Each row was made from one path, in order. Every step used is in the known rows, and no mark comes twice. Write each row's path.
In the rows, 128 means zero.
Known rows:
sobod vake firil vibabo nofo tifu: [127 136 126 126 112 115  89 123 127 114  76 120 131 102 162 103]
vake vibabo nofo tifu: [123 196 139 138 115 138  92 126 112 109  87 105 124  86 169 110]
sobod vake firil: [180  59 121 204 153  65 105 143 105 148 130 126 109 132 105  80]
nofo tifu: [120 164 157 205 120 164  93 131  84 113  93  97 142  61 182  87]
kopo vibabo nofo vake firil: [132  69 120 114 150  89 132 135 145 145 115 118 121 149 104 138]
vibabo nofo tifu: [101 188 154 131 123 145  86 121 110 100  87 100 141  74 180 126]
firil sobod vake vibabo nofo: [136 181 111  92 124 109 113 121 120 114 160 132 115 126 109 159]
kopo vibabo nofo vake: [ 85 118 131  65 120 153 150 123 142 108 125 110 167 133 102 211]
kopo vibabo: [ 64 166 145 197 116 157  77 128 100 124 140 107 197  97 142 119]
nofo vake: [126  93 139 130 126 172 172 133 120 117 132 118 140 126 110 170]
vibabo nofo vake firil sobod: [140  93 107 136 157 124 148 125  91 146 199 111 102  77 115 151]
kopo vake firil nofo: [148 109 166  89 155  92 138 129 157 155 116 115 118 142 127 118]
kopo firil vibabo nofo: [ 63 178 130  51 113 154 124 110 170 113 128 162 162 164 149 152]
vibabo nofo: [ 77 199 151  72 138 131  98 113 141  99 134 133 139 132 149 168]
sobod vake: [154 102 132 193 124 118 110 135  85 114 146 122 150 110 104 126]
vake vibabo nofo: [110 212 132  82 127 122 106 120 145 110 133 140 114 150 133 145]
kopo vake vibabo nofo tifu: [129 192 134 152 109 129 105 127 105 110  86 103 135  87 159 112]

Write each row's path:
[167 133 116 158 113 156 165 142 122 135 133 131 105 148 100 121] -> nofo vake vibabo
[149 110 108 215 152 112 140 129  61 154 206 112 119  63 124 108] -> kopo vake firil sobod
[158  98 114 198 128 128 121 129  54 123 198 112 141  65 100 141] -> firil sobod vake
[ 96 179 140 117 107 151  90 118 130 103  80 121 141  96 183 113] -> firil vibabo nofo tifu
[ 98 152 116  72 123  99 115 114 171 120 115 161 132 174 137 133] -> kopo vake firil vibabo nofo
[146  70 123 108 156  90 142 135 147 142 117 125 102 154 107 137] -> vibabo nofo vake firil
[136  69 106 134 117 132 145 132 164 147 113 167 115 180 128  87] -> nofo vake firil vibabo
[134  98 106 177 114 111 132 130 147 148 115 169 131 173 135  63] -> kopo vake firil vibabo
[160  53 126 159 155 103 148 143 130 151 120 123 102 145 109 111] -> nofo vake firil
[166 175 116 220 108 126 148 140  97 135 139 133 128 138 110  87] -> kopo vake vibabo
[169 129 132 100 118 153 173 139 147 141 126 127 100 155  99 136] -> firil nofo vake vibabo
[ 95 102 121  42 110 170 183 121 165 116 122 140 155 162 108 197] -> kopo firil vibabo nofo vake
[139 114 175  69 163 105 118 128 167 152 118 119 103 143 141 114] -> vake firil nofo
[163 123 131 100 116 162 186 141 147 149 130 125 115 156  97 136] -> kopo firil nofo vake vibabo
[101 108 123  40 113 159 169 120 166 108 119 142 140 162 111 196] -> firil vibabo nofo vake
[150  80 108 172 156 133 152 131  79 152 203 111 103  70 116 132] -> nofo vake firil sobod
[ 91 156 122  57 129 108 102 114 178 119 116 164 122 174 147 130] -> vake firil vibabo nofo
[149  73 104 165 117 106 114 132 147 145 119 171 119 171 125  65] -> sobod vake firil vibabo
